Every row comes from one small tree of marks. The marks that hang from a mark follow it in brackets, in the order of their numbers. Every link used is in the known rows. Which tree was each row made from?
Known rows:
Q_787(Q_193 Q_634): [ 0.27  1.54  0.17 -1.83  0.00  0.51  2.56  0.63 -0.92 -0.10  0.43 -0.77
 -2.12  0.86 -0.66 -0.16 -0.49  3.34 -1.87 -0.96  0.41]
Q_746(Q_34 Q_787(Q_193 Q_634) Q_916(Q_761)): [ 3.46  1.91  4.64 -2.67  0.92 -0.77  3.05 -0.37 -0.21  0.38 -0.28  0.70
 -2.71 -2.08  0.43  1.59 -2.30  6.42 -0.78  1.79 -1.69]
Q_34(Q_423): [-1.99 -0.15 -1.27  0.69 -0.01  0.53  2.12  1.03 -2.37  1.05  1.52 -0.05
  0.05  1.10 -0.43  0.48  1.39 -0.69 -1.69 -1.65 -0.25]
Q_746(Q_787(Q_193 Q_634) Q_916): [ 2.93  1.76  2.09 -2.63  0.87  0.60  4.12  0.47 -1.40 -0.05  0.18  0.50
 -2.94 -0.12 -0.82  0.51 -1.38  5.06 -1.86  0.24 -0.69]
Q_787(Q_746): [ 0.28  0.86 -0.13  0.74  0.92  0.38  2.01  0.40 -1.82  1.00  1.35 -0.21
 -1.82 -0.04  0.15  0.59  0.01  0.64 -1.70 -0.72 -0.44]
Q_423(Q_34(Q_193(Q_634))): [-0.81 -1.74 -2.81 -0.49 -1.27  1.47  3.41  0.03 -1.23  0.60  0.76 -0.34
 -1.28  2.42  0.11  0.16 -0.07 -0.30 -3.74 -3.89  0.23]
Q_746(Q_787 Q_916): [ 1.85  0.43  1.69 -0.58  1.10 -0.06  3.05  0.52 -1.73  0.91  0.28  1.09
 -1.26 -1.14  0.12  0.79 -0.69  1.56 -1.05 -0.28 -2.21]
Q_746(Q_787(Q_193(Q_34 Q_634)) Q_916): [ 3.81  1.82  1.88 -1.76 -0.01  1.70  5.74 -0.72 -0.89 -0.12 -0.12 -0.14
 -2.40  1.01 -1.98  0.65 -1.88  4.89 -3.07 -0.11 -1.17]
Q_746(Q_34(Q_193 Q_423)): [-0.92 -0.69 -0.23  0.51  0.40 -0.43  1.14  0.16 -1.55  1.75  0.83  0.24
 -0.41  1.29  0.35  1.89  0.92 -1.08 -1.15 -2.21 -0.11]
Q_746(Q_34(Q_423)): [-1.51  0.09  0.05  0.29  0.89 -0.70  0.96  0.75 -1.22  1.16  0.94  0.01
  0.19  0.11 -0.26  1.58  0.90 -0.44 -0.94 -0.50 -0.80]
Q_173(Q_34(Q_423)): [-2.90 -0.21 -2.55  0.36 -0.53  1.63  2.71  1.33 -3.38  1.56  2.38 -0.78
  0.49  1.81 -0.66  1.20  2.38 -1.80 -2.20 -2.16 -0.07]
Q_746(Q_787(Q_193) Q_916(Q_761)): [ 2.60  1.13  3.04 -1.47  0.15  0.04  3.44 -0.22 -1.57  0.52  0.32  0.78
 -2.03 -1.55  0.71  0.63 -1.52  4.34 -0.91  0.38 -1.98]
Q_193(Q_634): [ 0.07  0.16 -0.30 -0.06 -0.14  1.05  2.87  0.45 -0.72  0.21  0.35  0.47
 -0.90  0.54  0.19 -0.12 -0.54  0.60 -2.52 -1.77 -0.89]
Q_787(Q_634 Q_746(Q_916(Q_761))): [ 2.23  1.23  2.20  0.87 -0.21  0.83  3.92 -0.53 -2.34  1.43  1.81  0.51
 -3.04 -1.41  0.86  0.86 -0.59  4.42 -2.16 -0.57 -0.52]
Q_916(Q_761): [-0.64  0.16  0.83  0.46 -0.75 -0.32  1.60  0.16 -1.39  1.08  0.63 -0.11
 -0.28 -1.22  1.35  0.18 -0.12  1.00 -0.66 -1.12 -1.61]
Q_173(Q_34(Q_193 Q_423)): [-2.33 -1.01 -2.92  0.60 -1.01  1.85  2.89  0.72 -3.70  2.19  2.20 -0.50
 -0.16  2.99 -0.05  1.43  2.38 -2.50 -2.35 -3.89  0.58]
Q_787(Q_746(Q_34 Q_916(Q_761))): [ 2.39  1.12  3.33  1.41  0.84 -0.85  1.98 -0.93 -1.22  1.79  1.27  0.66
 -2.07 -2.91  1.53  2.06 -0.86  2.88 -0.83  0.44 -1.86]
Q_34(Q_193): [-0.15 -0.50 -0.66  0.40 -0.34  0.10  1.70  0.06 -1.64  1.41  0.35  0.05
 -1.02  0.99  0.86  0.43  0.29 -0.73 -1.21 -3.20 -0.47]
Q_787(Q_746(Q_916(Q_761))): [ 1.95  0.82  1.96  1.70 -0.07  0.42  3.19 -0.59 -2.42  1.71  1.84  0.67
 -2.26 -1.91  1.29  0.97 -0.34  2.63 -1.58 -0.69 -1.36]
Q_787(Q_193): [ 0.02  1.10 -0.11 -0.97  0.07  0.14  1.86  0.52 -0.99  0.20  0.43 -0.76
 -1.31  0.36 -0.20 -0.04 -0.17  1.54 -1.25 -1.14 -0.46]

Write each row's tree:
[-0.60 -1.06 -1.54  0.63 -0.83  2.02  3.72  0.19 -2.09  1.13  1.19  0.90
 -1.05  3.04  0.07  0.50  0.55 -0.69 -3.39 -3.70  0.67] | Q_34(Q_193(Q_634) Q_423)
[ 1.75  1.68  1.46  0.41  1.56  0.35  2.88 -0.14 -1.96  1.18  2.08  0.13
 -2.67 -0.05 -0.75  2.24  0.26  2.84 -2.09  0.35  0.14] | Q_787(Q_193 Q_746(Q_34(Q_423) Q_916))
[ 3.30  0.87  2.05  0.47  1.17 -0.05  2.89 -0.92 -1.46  1.88  0.96  0.69
 -3.62 -0.23  0.58  2.27 -0.66  2.99 -1.99 -1.43  0.12] | Q_787(Q_634 Q_746(Q_34(Q_193) Q_916))
[ 1.32  2.21  0.33 -1.30  0.77  1.04  3.08  0.32 -1.41  0.07  1.22 -0.83
 -3.55  1.03 -0.77  0.31 -0.61  4.08 -2.50 -0.21  1.12] | Q_787(Q_193 Q_634 Q_746)
[-0.08  1.26 -1.03 -0.57 -1.17  2.30  4.88 -0.14 -1.44  0.07  1.15 -1.25
 -1.08  3.27 -2.57  0.29  0.22  2.56 -3.75 -1.44  0.75] | Q_787(Q_193(Q_34(Q_423) Q_634))
[ 2.33  1.97  1.47 -0.97  1.49  0.65  2.62 -0.33  0.23 -0.16  0.48  0.01
 -3.04  0.27 -0.23  1.24 -1.68  3.19 -2.67  0.46 -0.02] | Q_787(Q_193(Q_634) Q_746(Q_34))
[ 2.49 -0.03  0.94  1.54  0.78  1.53  4.10 -0.89 -1.97  1.82  1.81  1.63
 -2.86  1.32  0.27  2.44 -0.11  1.21 -3.51 -2.13  0.35] | Q_787(Q_746(Q_34(Q_193(Q_634) Q_423) Q_916))
[-0.74  0.40 -1.28  0.61 -1.06  1.99  4.47  0.02 -1.78  0.79  1.18 -0.80
 -0.14  2.70 -2.08  0.43  0.62  0.92 -3.58 -1.80  0.09] | Q_193(Q_34(Q_423) Q_634)
[ 2.78  1.03  4.34 -1.46  1.04 -1.01  2.67 -0.22 -0.58  1.00 -0.21  1.17
 -1.76 -2.67  0.89  1.74 -1.82  4.78 -0.59  1.46 -2.33] | Q_746(Q_34 Q_787(Q_634) Q_916(Q_761))
[ 2.11  0.33  0.95  0.46  1.06  0.60  2.46 -0.77 -0.35  1.03  0.38  0.80
 -2.79  0.90  0.86  1.72 -1.20  0.96 -2.58 -1.61 -0.06] | Q_787(Q_746(Q_34(Q_193(Q_634))))
[ 0.52  1.83  0.14 -2.57  0.09  1.32  4.69  0.56 -1.82  0.13  0.70 -1.32
 -1.72  3.04 -3.19  0.70 -0.24  4.54 -2.73  0.56  0.75] | Q_746(Q_787(Q_193(Q_34(Q_423)) Q_634))
[ 3.11  1.99  3.50  0.24  0.81 -0.55  2.30 -1.11 -0.98  1.10  1.20  0.20
 -2.98 -2.32  0.99  1.90 -1.29  4.55 -1.05  0.84 -1.15] | Q_787(Q_193 Q_746(Q_34 Q_916(Q_761)))
[ 1.74  1.67  0.14 -0.70  0.54  1.87  3.79  0.00 -0.86 -0.30  1.13  0.01
 -3.23  1.25 -0.38  0.13 -1.12  2.97 -3.38 -0.73  0.50] | Q_787(Q_193(Q_634) Q_746)
[ 3.37  2.33  2.07 -2.43  0.16  0.83  5.19 -0.35 -1.36  0.30  0.04 -0.88
 -2.67  0.76 -2.39  0.76 -1.29  6.04 -2.27  0.39 -0.58] | Q_746(Q_787(Q_193(Q_34) Q_634) Q_916)
[ 1.45 -0.69  0.73  1.02  0.03  1.01  3.63 -0.57 -1.54  1.59  1.04  1.60
 -1.43  1.14  0.35  1.95  0.12  0.50 -2.81 -2.86 -0.34] | Q_746(Q_34(Q_193(Q_634) Q_423) Q_916)
[ 1.42  0.49  3.13  0.91  0.08 -1.39  1.47 -0.65 -0.78  1.56  0.42  0.63
 -0.69 -3.12  1.59  1.61 -0.66  2.16 -0.16 -0.26 -2.59] | Q_746(Q_34 Q_916(Q_761))
[-1.50 -1.04 -2.86  0.32 -1.38  3.11  4.25  0.51 -3.08  1.54  2.01  0.20
 -0.61  3.75 -0.12  1.17  1.63 -1.87 -3.85 -4.25  0.81] | Q_173(Q_34(Q_193(Q_634) Q_423))
